Each row was made from one path, in order. Every step used is in the known rows, and no mark comes twice. Write each row's path.
Known rows:
vada, biso, laba: [-0.77 -0.34 -4.27 -0.98  2.43  0.31  0.38  1.03 -0.84  1.14 -1.55 -1.32
  0.53 -3.45  2.04 -2.22 -1.38  0.78 -0.32 -3.37  0.93  0.29 -0.76]
talo, megu, laba, biso: [ 2.42 -1.35 -0.34  0.92 -0.13 -0.91  2.65  3.03  1.18  3.93 -1.70  0.45
  0.50  0.49  0.67 -0.46 -1.61 -0.12 -1.39  0.55  2.14  0.88 -2.96]
dedun, kila: [ 0.45  0.56  0.31 -1.08  1.95 -1.23  2.32  0.30  0.37  2.04 -1.08 -0.26
  0.64 -2.27  0.96  0.88 -1.30  0.74  0.92  1.23 -1.79  5.26 -3.74]
kila, dedun, talo, tubar, biso: [-1.05  4.65 -1.11 -0.37 -1.37 -0.01  1.95 -0.61 -1.44 -2.89 -2.35  2.09
  4.21 -1.36 -1.16  0.85 -2.10 -0.88 -0.54 -0.14  0.01  2.48  0.00]
kila, dedun, talo, megu, laba, biso: [ 1.77  1.18  0.07  1.31 -3.71 -1.06  3.39  2.28  0.93  0.43 -0.88  3.13
  2.20  1.87 -0.82  0.19 -2.17 -0.64 -3.81  0.03  1.96  0.64 -3.49]
laba, megu, talo, tubar: [ 1.98  1.73  1.04  0.36 -3.77  0.38  2.17  1.38  0.02  2.95 -0.14  1.92
  1.97  0.91 -0.84  1.09 -0.82 -0.56 -0.28  1.42  1.48 -0.15  0.78]
talo, megu, laba: [ 3.09 -0.52  0.04  1.84  0.69 -2.33  0.19  1.12  1.03  3.76 -1.16  1.56
  0.50  0.52  2.61 -1.39 -1.43 -0.65 -1.24  0.51  2.78  0.92 -2.20]
tubar, talo, megu, laba, biso: [ 1.39 -0.76 -0.35  1.68 -0.97  0.78  1.26  2.42  2.72  1.11 -2.47  0.43
  0.75  1.09 -0.96  0.31 -0.04  0.97 -0.66  1.03  0.37  0.25 -1.95]
kila, dedun, talo, megu: [ 1.87  1.46  1.20  1.34 -2.27 -2.21  0.74  0.93  0.02 -1.19 -0.88  2.70
  3.63 -0.60 -1.13 -1.10 -3.22 -0.24 -3.66 -0.47  0.01  1.32 -0.68]
laba, biso: [ 1.13 -0.74 -1.15 -3.17  2.09  0.65  4.09  3.44  0.21  2.75 -1.43 -1.50
  1.79 -4.08 -0.89  0.47 -1.28 -0.26  0.00 -0.74 -0.89  2.46 -1.94]
tubar, biso, laba, megu, talo, dedun, kila: [-2.95  1.20 -2.61  0.50 -3.76  2.69  0.19 -1.87  0.87 -2.44 -0.95  1.81
  1.18  5.93  0.29  0.89 -0.25  1.83 -2.13  3.51 -0.62  2.54 -1.45]
dedun, talo, megu: [ 2.69  0.60  1.43  1.98 -0.80 -2.34  0.14 -0.67  0.40  1.27 -1.44  2.21
  2.83 -0.78 -1.02 -2.37 -3.11  1.18 -1.67  0.33 -0.31  0.80 -0.91]
kila, dedun: [ 0.91  0.86 -0.88 -3.00  1.52 -0.86  2.07  3.16 -0.47  0.16 -0.27 -0.14
  2.17 -3.75  0.83  1.05 -1.37 -2.38 -1.99 -1.42  0.03  3.28 -1.15]
biso, laba, megu: [ 2.03 -1.39 -1.86 -0.26 -0.47 -0.86  0.71  0.90 -0.45  3.01  0.01  0.24
  0.71 -0.76  3.33  1.53 -2.53  0.38 -2.14 -0.02  0.30  1.18 -3.33]
biso, vada: [ 3.07  0.40 -1.84 -1.92  5.70 -0.33  3.17 -0.21  0.80  0.95 -2.47 -1.30
  2.30 -5.85  2.50 -0.56 -1.69  1.03  1.25 -1.42 -0.17  2.72 -0.33]
tubar, talo, megu, laba: [ 2.02 -0.18  0.17  2.49  0.05 -0.65 -1.30  0.27  2.44  1.03 -2.15  1.35
  0.54  1.11  0.74 -0.70  0.15  0.47 -0.67  1.02  0.89  0.43 -1.67]
dedun, talo: [ 1.93  1.71 -0.14 -1.18  1.12 -0.99  1.67 -0.77 -0.05  1.69 -0.83  1.56
  2.25 -2.90 -0.18 -1.44 -1.66  0.26 -0.34 -0.47 -1.11  1.93 -2.00]
talo, dedun, kila: [-1.00  0.00 -1.15 -0.70  1.13 -0.56  1.04 -0.01 -0.58  0.03 -0.31  0.29
  1.77  0.52  0.31 -0.73 -0.11  0.03 -0.32  1.39 -1.15  4.82 -2.29]
talo, megu: [ 2.61 -1.05  0.62  0.90  1.11 -2.10  0.04  1.55  0.47  2.39 -1.69  0.17
  2.08 -2.02  0.15 -1.45 -2.64  0.18 -1.32  0.30  0.48  1.46 -0.14]
laba, megu, talo, tubar, biso: [ 0.41  2.87  0.06  0.17 -3.09  2.01  1.67  0.63  0.57  1.39 -2.06  1.73
  2.18  1.29 -2.40  1.41 -1.37 -0.27 -0.19  2.41  0.72  1.00  2.35]

Write each row's path:
[-0.32  1.55 -2.83  1.83 -4.30  1.39  1.00  1.03 -0.63  1.43 -0.85  0.94
  0.93  1.58  0.39 -0.65 -1.08  0.84 -0.64 -1.27  2.77 -2.67  1.41] -> vada, biso, laba, megu, talo, tubar
[-0.35  1.19 -2.13 -0.92 -2.00  2.64  0.89 -0.26  1.14  0.36 -1.49  1.08
  1.03  1.24  1.02  1.17 -1.39  0.95 -1.49  1.44 -0.02  0.54 -0.65] -> tubar, biso, laba, megu, talo
[ 1.74 -0.45 -1.57 -2.20  1.71  0.40  4.25  2.74  0.63  4.35 -1.01 -0.12
  0.18 -1.59  1.37  0.62 -0.18 -1.00 -0.05 -0.43  1.31  2.02 -4.13] -> megu, laba, biso
[ 1.23 -0.01 -0.45 -1.00 -2.70  1.46  0.51  1.82  0.55  1.49  0.95  2.00
  2.19  2.96 -2.04 -1.19  0.30 -1.48 -2.89  1.18  0.43  0.24  1.66] -> laba, megu, talo, dedun
[-0.17  0.80 -2.81  1.45 -1.49  0.09  0.57 -0.29 -1.21  0.69 -1.91  0.31
  1.73  0.67  2.49  2.23 -2.84  1.00 -0.32  1.21  1.03  1.28 -1.11] -> talo, tubar, biso, laba, megu
[ 0.62  1.37 -1.13  0.91 -4.09  0.36  1.66 -0.05 -0.68  1.37  0.15  1.29
  1.48  1.56  2.95  1.35 -1.12  0.48  0.06  0.80  2.61 -1.61 -1.01] -> biso, laba, megu, talo, tubar
[-2.64  0.45 -3.20  1.53 -4.63  2.25  0.22  0.11  0.29 -0.74 -0.02  1.54
  0.06  5.66 -0.93 -1.72  0.14  1.54 -2.59  0.44  0.52  0.55 -0.23] -> vada, biso, laba, megu, talo, dedun, kila
[-2.35  3.10 -3.01 -0.76 -0.30  1.82  1.54 -1.99 -0.58 -1.95 -2.63 -0.08
  2.26 -0.73  3.19  0.14 -0.28  0.85  2.27  0.56  1.91 -0.41  0.11] -> megu, talo, tubar, biso, laba
[ 3.08  0.24 -2.73 -2.02  4.08  1.00  5.90  1.06  1.50  2.68 -2.60 -1.10
  0.83 -3.65  2.83  0.60 -0.68  0.80  1.17 -0.92  1.66  2.06 -3.11] -> megu, laba, biso, vada
[ 2.41  1.92  0.56  2.27 -2.64 -2.44  0.56  0.39  0.64  0.26 -0.37  4.06
  2.03  1.89  1.14 -0.81 -2.09 -1.25 -3.66 -0.06  2.42  0.78 -2.75] -> kila, dedun, talo, megu, laba
[ 0.02  0.82  0.57  0.11 -4.09  1.39  1.12  0.69  1.02  0.95  0.79  2.43
  1.30  4.80 -2.01  0.16  0.27  0.15 -2.06  3.16 -0.90  2.77 -0.73] -> laba, megu, talo, dedun, kila
[ 0.84 -1.14 -3.31  0.52 -0.94  0.36  0.20  2.22 -0.32  2.79 -0.70 -0.15
  0.12 -0.73  0.75 -0.76 -2.38  0.95 -2.51 -2.01  0.58  0.15 -0.62] -> vada, biso, laba, megu
[-1.58  0.71 -3.45 -0.57 -2.65  3.07 -0.65 -0.57  0.29 -1.85 -0.90  1.61
  1.98  4.16  0.38 -0.59 -0.31  0.17 -2.80  1.64  0.68  0.07  0.87] -> tubar, biso, laba, megu, talo, dedun
[ 1.46  2.82  0.00  0.57 -0.32 -1.82  2.27 -1.47 -1.46  1.01 -1.12  1.81
  3.26 -2.16  0.41 -0.82 -1.64  0.20  1.41 -0.35  0.43  0.83 -1.49] -> dedun, talo, tubar
[ 3.77 -0.80 -1.43  1.30  2.36 -0.39  4.53  1.39  2.12  2.33 -3.24 -0.52
  1.40 -1.33  1.92 -0.60 -1.97  1.83 -0.12  0.06  2.40  0.89 -1.65] -> talo, megu, laba, biso, vada
[ 1.34 -0.52  0.59  1.85  0.54 -0.29 -1.20  0.83  2.07 -0.34 -2.46  0.10
  2.20 -1.35 -1.45 -0.90 -1.05  1.29 -0.44  0.77 -1.32  1.04  0.73] -> tubar, talo, megu
[ 3.17  1.23  0.66  2.85 -1.23 -2.55  0.19 -1.41  0.89  2.55 -1.14  3.58
  1.22  1.83  1.17 -2.26 -1.91  0.34 -1.71  0.81  1.98  0.21 -3.04] -> dedun, talo, megu, laba
[ 1.15  0.10 -1.40 -0.81 -2.51  0.96  1.48  0.40  0.68  1.89  0.21  1.14
  0.57  0.60  2.43  0.93 -1.06  0.72 -1.75  0.70  0.85 -0.61 -1.75] -> biso, laba, megu, talo
[-2.16  0.55 -1.38  0.04  0.46  1.11 -0.48 -0.72  1.09 -2.54 -1.29  0.34
  1.80  1.40 -1.02 -0.19  1.43  0.95  0.33  1.71 -2.90  4.16 -1.54] -> tubar, talo, dedun, kila
[ 2.80 -0.32 -1.39  2.11  1.79  1.37  2.98  0.66  3.54 -0.40 -4.17 -0.44
  1.44 -0.81  0.49  0.13 -0.51  2.91  0.40  0.61  0.52  0.25 -1.24] -> tubar, talo, megu, laba, biso, vada
[-0.27  0.90 -1.44 -2.60  0.31  1.47  0.77  0.57  0.20 -0.04 -0.18  0.92
  2.70  0.37 -0.50 -2.76  1.32 -1.65 -0.66  0.01  0.84  0.23  1.56] -> megu, talo, dedun
[ 4.12  0.92 -0.74  2.28  0.59 -0.54  4.63 -1.10  2.00  1.02 -2.95  1.56
  2.08 -0.22  0.78 -1.38 -2.46  2.90 -0.64  0.24  1.73  0.27 -2.70] -> dedun, talo, megu, laba, biso, vada
